Every row comes from one small tree of marks. Brackets hold a mark, then the marks that hang from it, in the order of their numbers. Every link used is in the known rows. Which tree was each row made from?
In the rows, zero is written as 128.
Known rows:
{z829 {z104 {z214 z891 z903} z756} z329}: [147 153 149 141  98 145 122 114 134 104 103 149 191 115 155  98 126 156
 185 146 125 131 124 122 161 156  78 207 151 122 107 138 108 165 106 111
 129 167 119 126 103 147 162 140 121 100 146 139 162 109 138 121 152 123
 139]
{z104 {z214 z329 z891} z756 z829}: [159 168 135 119  92 156 129 125 129 116 145 145 191 100 158 119 142 155
 146 143 142 132 126 127 160 157  74 212 151 117 124 158 101 153  88 109
  68 141 119 131 124 161 142 133 141 123 158 142 173  90 136 110 142 166
 127]
{z154 {z52 z903} {z756 z891}}: [155 133 131 124 172 135 145  99 145 117 169 160 196 131 158 120 132 135
 140 134 139 114 132 131 191 131  61 142 120 106 116 137 108 147 109  87
 141 135 110 138 116 148 180 129 149 142 183 183 132 105 159 173 126 165
 130]
{z903 z214}: [147 146 117 137 153 144 138 103 134 103 166 171 188 127 176 131 121 121
 145 129 125 108 135 128 131 118  87 153 137 116 101 147  95 126 102 108
 123 148 124 139  83 126 152 141 125 158 142 149 137 124 139 146 126 100
 110]
{z565 {z756 {z104 z214 z448 z829} z891}}: [157 159 133 136  83 150 120 115 146 122 136 181 203 135 159  93 117 135
 152 136 126  89 153 127 192 137  94 212 129 124 103 144  90 153  96 115
  95 142 121 144  84 135 170 121 116 129 156 148 190 128 161 112 142 152
 142]
{z52 {z903 {z214 {z329 {z829 {z104 {z756 z891}}}}}}}: [152 128 118 121 129 146 142 116 133 118 154 174 195 107 180 120 134 154
 157 134 123 136 118 128 217 138  54 183 138 100 100 181  88 145 111 103
  87 162 117 134  93 161 139 156 139 113 162 160 138 134 140 135 139 128
  97]
{z891 z214}: [149 161 121 163 114 138 137  98 151 102 164 154 180 128 159 112 112 115
 153 139 138 105 129 127 131 123 101 165 139 124 104 136 102 139  87 134
 169 132 119 143 101 129 140 122 125 143 157 151 151 107 154 141 128 122
 125]
{z565 {z756 {z104 z214 z448} z891}}: [152 163 132 141 100 146 124 108 146 123 138 175 200 139 162  89 115 136
 151 136 121  88 153 128 179 133  91 199 122 127 105 139 101 151  93 114
  99 147 122 142  91 131 162 116 112 138 156 148 179 128 161 123 137 151
 129]
{z891 {z214 {z329 {z756 {z104 z448}} z829} z903}}: [145 146 130 177  66 148 145 109 177 118 152 157 192 113 164 101 126 144
 175 131 121 119 147 127 169 127  72 192 150 119 113 153 102 132  87 118
 130 172 122 144  85 133 132 123 112 109 153 143 174 120 150  94 130 126
 120]
{z756 {z104 z448}}: [145 153 130 164  81 138 140 104 147 117 135 171 177 137 164  94 111 111
 151 136 112  84 142 127 147 127  93 160 125 125 104 154  82 139  96 109
 114 132 124 141  90 127 165 119 117 134 126 151 147 104 149 133 134 136
 148]
{z329 {z756 {z891 z214}} {z829 {z104 z448}}}: [147 134 149 153  29 132 142 108 160 111 132 149 196 114 165  93 105 153
 208 136 119 110 128 135 244 135  82 191 131 119  62 145  92 134  90 110
 129 157 116 132 111 148 145 132 106 105 157 156 146 107 154 113 145 141
 176]
{z104 z448 z756}: [151 150 129 123  85 149 129 100 134 109 123 147 187 123 169 102 113 115
 151 142 132  99 129 130 131 136  84 165 122 127 100 164  94 133  84 102
 110 131 124 125 117 148 173 125 118 130 147 148 145  80 138 133 138 139
 159]
{z104 {z214 z903} z448 z829}: [157 149 137 166 103 171 120 119 137 109 132 183 206 125 149 107 122 133
 165 129 138 100 161 121 112 137  68 219 150 120 106 154  98 123 109  81
 163 150 125 140  68 139 162 136 107 106 142 134 190 104 138  94 145  88
 175]
{z214 {z329 z829}}: [153 125 136 145 113 140 142 112 144 112 152 161 183 114 159 127 125 129
 148 133 130 115 140 127 180 140  71 158 139 108  91 180  94 106 106 116
 128 159 118 134  74 136 138 134 133 137 149 154 145 118 140 113 127 137
  98]
{z448 {z104 z214 {z756 z891} {z829 z329}}}: [165 148 143 124  57 153 124 117 134  96 111 152 198 108 163  89 119 136
 152 145 135 106 132 129 187 159  74 217 137 119  78 154  82 140  97 120
 149 139 110 137 104 157 153 137 106  87 165 146 160 116 138 106 145 143
 157]
{z329 {z756 {z104 z448 z829} {z891 {z214 z903}}}}: [152 159 132 156  40 143 139 107 173 122 140 160 192 123 168 102 119 135
 189 134 122 103 135 137 203 129  99 200 140 127 113 135  85 158  83 111
 107 148 117 151 108 133 146 122 116 117 148 148 175 116 160 113 137 138
 167]
{z214 z891}: [156 160 132 127 127 132 129 105 124 107 155 157 177 125 159 125 121 122
 152 137 133 103 128 132 144 132  94 152 131 119 111 133 105 132  91 112
 105 153 116 138 121 125 142 123 138 163 137 153 130  82 148 165 135 140
 110]
{z329 {z756 z891} {z829 {z104 z448}}}: [152 124 157 139  41 129 140 110 151 112 115 153 194 113 166 104 106 149
 209 135 121 105 131 137 252 139  79 179 128 116  60 159  87 124  95  99
 115 160 117 131 102 150 148 137 113 111 151 157 141 108 150 112 146 138
 179]
{z154 z52 {z214 z903} z223 z756}: [159 129 134 144 198 139 148  98 163 104 188 158 204 132 151 143 134 128
 146 126 162 125 138 125 104 136  71 140 132 111 130 113 105 129 101  66
 182 124 119 142  85 150 182 137 156 153 181 170 141 101 151 141 140 120
 140]
{z903 {z214 {z329 z756 z829} z891}}: [144 142 129 122 119 139 141 115 138 111 171 158 192 109 184 126 136 156
 154 127 113 130 132 132 179 127  66 169 141 106  98 154 103 122  91 104
  57 185 118 133 105 133 131 137 134 151 141 150 133 106 131 129 131 143
  89]
{z829 {z104 {z214 z903}} {z329 {z756 z891}}}: [147 140 156 154 100 144 122 109 148 108 109 158 192 120 160 100 116 157
 210 140 123 126 134 128 200 149  76 211 152 122  85 139 102 157 112 111
 161 173 116 134  86 141 151 143 117  98 147 141 166 130 146 110 148 109
 158]
{z565 {z756 z104}}: [160 145 129 130 118 128 130 105 149 110 133 165 182 137 164 110 117 123
 143 137 137  92 149 128 177 129 106 164 133 125 119 152  91 140  91 127
 100 142 125 144  82 124 160 118 137 157 150 152 166 128 162 127 127 139
 103]
{z329 z829}: [157 127 139 146  95 129 143 108 140 104 136 155 184 125 160 122 112 123
 158 133 137  96 133 130 177 135  85 154 131 111  84 159  89  95 102 115
 148 146 120 140  73 135 143 132 123 145 150 153 137 113 145 122 127 119
 141]
{z154 {z756 z104 z891}}: [146 167 128 146 106 131 147 101 158 124 145 160 186 127 153 110 126 118
 145 134 113  97 138 133 192 134  94 141 116 119 107 112  90 185  97 115
 130 130 116 151  98 123 155 128 105 150 168 169 151 119 156 166 125 152
 143]
{z565 {z756 {z104 {z448 z329}} z891}}: [150 154 133 132  86 141 116 110 151 121 128 176 196 134 168  88 116 127
 152 135 113  83 160 129 188 130  96 189 116 125  97 161  88 143  91 115
  96 154 119 139  85 118 178 117 114 137 157 152 166 120 161 130 141 161
 128]
{z903 {z214 {z329 z756 {z829 z104}} z891}}: [142 138 135 126 111 138 140 117 138 109 164 160 191 105 181 126 134 163
 167 129 111 133 131 132 200 130  71 170 145 106  93 156 100 131  96 103
  56 186 119 130 103 138 140 141 132 137 142 152 132 109 135 126 137 139
  90]
{z52 z154}: [156 139 130 117 165 134 130 106 128 106 125 161 170 128 159 130 105  99
 159 137 150  95 136 126 161 136  80 140 138 121  84 165  91 118 100  92
 157 131 113 134 111 140 169 135 145 167 117 154 141 114 141 150 132 112
 141]
{z891 {z214 {z329 z756 z829} z903}}: [151 141 129 167  97 145 143 107 171 110 157 149 190 110 161 120 127 146
 173 131 139 128 143 128 169 129  76 183 156 117 109 154 109 123  88 121
 147 175 120 143  84 133 123 129 122 120 164 144 171 122 149 101 127 117
 106]
{z104 z214 z756}: [156 164 134 137 117 145 136 105 131 110 129 138 184 115 161 114 119 138
 152 144 148 112 127 127 132 147  82 184 136 127 110 149 109 141  85 116
 126 124 126 132 116 157 137 133 126 136 164 140 158 103 140 122 130 135
 151]
{z214 {z329 z756 {z829 z104}} z891 z903}: [157 132 151 135  98 138 137 119 149 113 137 156 193  96 161 131 139 171
 194 130 129 138 144 133 219 143  65 178 158 109 115 159 111 127  96  97
  79 207 118 137  99 138 126 136 135 120 148 148 156 105 144 112 140 128
  88]
{z154 z214}: [166 144 119 148 116 128 141  93 142  95 173 167 177 130 163 132 118 111
 149 135 144 108 131 127 120 131  91 134 122 116  99 128  77 140  98 132
 155 125 115 144  82 140 139 136 140 150 139 161 128 118 150 141 143 105
 141]
{z329 {z829 {z104 z448 {z756 z891}}}}: [153 130 146 138  43 136 140 112 142 111 116 156 196 115 158 105 110 138
 182 140 121 106 125 131 223 146  77 171 125 116  72 165  87 126 101 104
 121 146 120 127  95 153 168 139 105 106 158 157 144 107 146 121 143 134
 162]
{z448 {z329 z829}}: [149 130 146 147  87 134 126 116 141 106 118 158 182 114 164 104 114 127
 160 130 129  94 154 126 161 133  80 172 127 113  68 185  81  91  97 112
 151 160 118 132  64 120 154 135 116 131 161 150 133 100 138 117 139 133
 155]
{z214 {z329 z756 z829} z891 z903}: [158 137 145 132 109 140 136 115 149 117 147 151 191 103 165 133 140 162
 178 126 131 131 145 134 188 140  63 176 152 109 122 155 113 112  92  97
  72 206 117 140 100 132 118 131 138 139 147 145 158 102 140 113 133 132
  86]

Which tree is each row?
[154 143 136 128 123 142 134 102 150 118 157 154 180 112 172 129 126 133
 165 136 132 122 136 137 199 138  78 163 138 117  95 171 103 137  90 117
 103 161 115 136 113 138 131 130 145 144 150 153 149 113 147 129 129 154
 103] | {z214 {z329 {z756 z891}}}
[147 146 143 134  58 148 120 110 136 111 110 161 194 108 164  92 115 134
 186 144 112 106 139 128 197 144  83 184 122 125  75 175  87 150  93 101
 119 146 118 118 111 143 182 138 106  92 161 154 144  91 145 136 156 146
 167] | {z829 {z104 {z448 z329} {z756 z891}}}
[139 146 142 140  67 136 127 101 157 116 119 154 179 138 178  89 110 124
 174 140 109 103 126 133 183 136  89 188 127 123  83 145  84 149  98 119
 118 157 113 138  98 126 164 122 123 132 127 150 146 116 144 125 139 151
 166] | {z829 {z329 {z756 {z104 z448} z891}}}
[152 125 127 128 155 137 150 104 148 123 181 170 186 130 184 124 132 153
 155 134 128 125 126 132 201 125  64 167 142 107 125 174  98 120 106  95
  73 148 116 137 109 151 160 131 174 134 151 165 132 126 155 134 126 162
  97] | {z154 {z52 {z903 {z214 {z329 {z756 z104 z891}}}}}}
[145 133 127 129 117 144 145 110 149 115 168 164 194 112 185 130 131 147
 160 125 116 126 133 134 199 128  67 171 138 107  87 164 100 119 100 108
  90 175 118 138  86 138 136 143 124 145 151 151 142 132 136 120 127 134
 101] | {z903 {z214 {z329 {z756 z891} z829}}}
[144 143 121 125 142 149 137 105 145 116 175 167 191 115 186 134 132 138
 157 128 116 127 135 134 174 124  74 168 140 113  95 163 101 137  96 111
  89 167 118 137  97 133 138 140 133 148 147 150 144 127 138 134 127 130
  93] | {z903 {z214 {z329 {z756 z891}}}}
[143 141 148 160 104 153 128 112 136 108 134 166 187 111 156  95 117 151
 183 139 122 118 154 123 172 142  63 193 144 123  76 171 103 149 100  99
 129 154 124 121 103 152 157 135 119  95 142 146 158  99 140 106 149 131
 147] | {z829 {z104 {z214 {z329 z756}} z448}}
[153 146 139 132  66 145 129 104 136 111 123 159 193 116 160 103 112 128
 184 146 120 108 124 130 200 144  88 171 126 125  88 159  91 157  97 105
 113 135 120 125 118 154 177 137 114 103 154 156 148  98 150 142 148 135
 153] | {z829 {z104 z448 {z756 z891}}}
[161 153 128 126 109 132 128 104 152 120 141 169 191 137 163 112 118 125
 154 138 128  91 141 132 206 132 107 173 127 125 114 143  91 149  94 129
  93 145 119 148  89 124 157 119 130 156 157 156 171 139 168 138 130 151
 104] | {z565 {z756 z104 z891}}
[154 163 121 127  33 158 125 110 150 115 139 154 204 118 165 101 118 119
 163 143 127 107 118 132 174 140  95 205 128 124 100 151  83 155  86 110
 111 124 115 133 121 153 179 127 108 106 161 152 171  92 148 123 147 151
 178] | {z104 z448 {z756 {z891 z214}} z829}
[162 172 136 121  86 147 129 120 124 110 135 141 191 109 157 118 130 146
 153 143 149 117 122 129 153 153  86 209 146 122 121 141  98 150  85 107
  84 128 120 134 126 159 145 134 138 130 158 142 168  84 141 119 143 151
 159] | {z104 {z214 z891} z756 z829}
[155 153 138 137 108 135 132 118 145 118 141 162 191 127 159 101 127 153
 142 135 130 102 152 125 184 138  84 191 138 119 115 150 103 135  91 124
  74 162 124 139  85 133 144 117 132 147 155 148 172 125 155 109 133 163
  93] | {z565 {z756 {z104 {z214 {z329 z829} z891}}}}
[143 144 146 149  70 161 115 119 138 104 115 161 194 129 164  81 112 134
 165 136 127 105 145 123 135 142  72 231 143 119  73 158  87 134 103  96
 152 148 119 128  84 146 173 130 119 104 129 137 171  95 130  86 150 128
 205] | {z104 z214 z448 {z829 {z329 z756}}}
[163 149 141 149 120 164 128 120 149 119 145 168 200 107 156 131 138 155
 176 130 145 129 153 129 177 147  70 218 164 115 119 162 102 136 104  99
 129 164 118 144  80 148 128 142 133 114 160 137 195 128 144  88 136 117
 134] | {z104 {z214 {z329 {z756 z891}} z903} z829}
[146 105 141 123 198 144 145 117 142 118 176 155 197 125 181 126 128 154
 155 130 155 133 122 129 167 134  53 188 152 103 109 196 106  80 102  57
 103 147 123 128 105 162 167 140 187 145 165 157 128 101 141 118 132 154
 104] | {z154 {z52 {z903 {z214 {z329 z756 z829}}}} z223}
[138 138 145 154  62 147 119 104 161 106 115 161 195 127 166  82 109 140
 207 140 108 118 131 128 195 137  82 203 141 123  77 146  96 164 105 108
 158 176 113 129  97 135 174 131 108  87 139 148 159 115 147 118 154 119
 165] | {z829 {z104 z448} {z329 {z756 {z891 {z214 z903}}}}}
[140 156 150 150  88 156 128 120 132 117 149 154 195 112 163  91 123 164
 163 131 118 114 150 127 147 141  47 207 134 116  80 156 117 122  88  89
  87 176 120 124 117 148 137 122 118 122 138 142 152  76 128 104 145 163
 145] | {z104 {z214 {z329 z756 z829} z891} z448}
[142 157 156 160  78 159 116 124 134 114 115 160 203 109 163  82 121 168
 186 123 118 103 172 125 127 134  50 224 134 121  82 156 112 104  85  76
 117 195 121 128  94 130 141 128  98 110 150 130 158  71 128  99 153 129
 181] | {z104 {z214 z891 z903} {z448 {z329 z756 z829}}}
[156 159 120 133  48 169 123 113 156 121 142 162 210 111 163 107 131 129
 163 140 126 119 128 131 172 143  84 211 138 121 113 159  90 157  91 104
 108 144 116 136 109 152 173 131 112  96 163 148 187 103 147 112 145 145
 152] | {z104 z448 {z756 {z891 {z214 z329 z903}}} z829}
[159 128 144 135  58 127 145 110 141 109 118 150 189 111 157 119 114 141
 183 141 130 110 119 132 238 148  87 166 131 114  84 161  86 128 103 117
 122 141 118 132  91 152 153 143 116 116 164 158 144 122 151 123 136 133
 148] | {z329 {z829 {z104 {z756 z891}}}}
[149 145 154 145  63 136 126 124 131 107 109 148 186 101 161  93 119 159
 176 137 124 107 147 125 184 147  73 194 132 116  71 172  90 119  91 109
 119 162 119 123  92 140 153 139 111 107 168 146 137  89 137 113 152 150
 161] | {z448 {z329 {z829 {z104 {z214 z891} z756}}}}
[143 140 129 112 202 134 139 119 137 124 120 160 178 125 158 107 115 113
 139 134 156 104 131 123 172 144  56 162 136 111  97 163  84 160 100  54
 149 117 115 140 123 158 171 145 155 161 140 170 139 106 140 161 138 131
 150] | {z52 {z154 z223 {z756 z104}} z903}
[148 161 141 143  83 168 127 121 132 122 133 150 208 105 158 100 136 168
 160 134 122 125 146 124 130 150  44 214 139 118 113 157 123 127  89  85
  79 178 124 125 113 156 145 129 105 107 155 133 175  85 126 102 146 144
 131] | {z104 {z214 {z329 z829} z891 z903} z448 z756}
[143 150 137 106 195 141 130 113 137 119 131 154 189 125 150 127 110 101
 152 133 153 101 130 129 169 146  75 150 127 118  79 144 102 148  96  62
 172 123 111 136 127 145 180 141 131 176 149 164 147 103 139 169 137 133
 155] | {z52 {z154 z223 {z756 z891}}}
[145 169 119 167  36 154 138 114 169 130 167 181 195 128 160  94 126 123
 158 139 101 102 132 129 200 135  94 203 133 119 105 149  80 170  97 125
 108 133 112 148  96 131 165 119 109 105 147 155 178 124 159 121 142 168
 136] | {z756 {z104 z448 z829} {z891 {z214 z329}}}
[139 128 145 151  85 144 117 106 138  99 113 170 184 134 161  84 108 119
 178 143 108 107 134 121 165 139  80 182 134 119  68 161  86 146 117 108
 166 156 117 124  79 134 195 134 115  98 123 152 140 104 139 127 153 116
 157] | {z829 {z104 z448} z329}
[147 132 134 138  74 154 112 113 140 101 120 173 193 138 161  93 113 104
 152 137 121  97 136 123 139 137  85 195 136 115  76 166  75 127 113 102
 155 145 115 131  71 132 194 127 122 115 123 148 156  98 135 112 148 122
 177] | {z104 z448 {z829 z329}}
[154 154 141 141 104 150 134 110 137 115 135 156 189 103 156 115 126 152
 180 148 129 128 128 127 208 155  75 188 140 121  98 162 106 167  99 116
 113 139 120 127 116 162 148 143 124 101 169 148 164 119 147 124 143 146
 125] | {z829 {z104 {z214 z329} {z756 z891}}}
[146 139 141 127 101 135 125  99 148 108 121 147 179 134 174 107 111 124
 172 139 126 112 122 135 181 138  90 178 131 120  84 148  92 137 100 121
 141 160 111 137 102 129 154 128 136 142 138 152 143 115 144 132 135 139
 151] | {z829 {z329 {z756 z891}}}
[147 155 128 120 143 130 140 108 147 121 127 160 179 127 154 117 115 106
 150 135 127  93 137 128 199 138  80 134 124 119  88 131  88 166  99  90
 143 126 109 144 117 137 175 134 122 162 135 169 148 123 147 167 130 140
 154] | {z52 {z154 {z756 z104 z891}}}
[150 159 122 155 146 149 149 109 176 130 182 174 204 119 152 130 145 128
 143 126 129 129 137 127 146 147  70 161 126 110 126 110  90 190  99  90
 148 136 115 155  78 140 146 144 124 143 178 166 167 131 150 140 147 132
 120] | {z154 {z214 z329 z903} z223 {z756 z104 z891}}
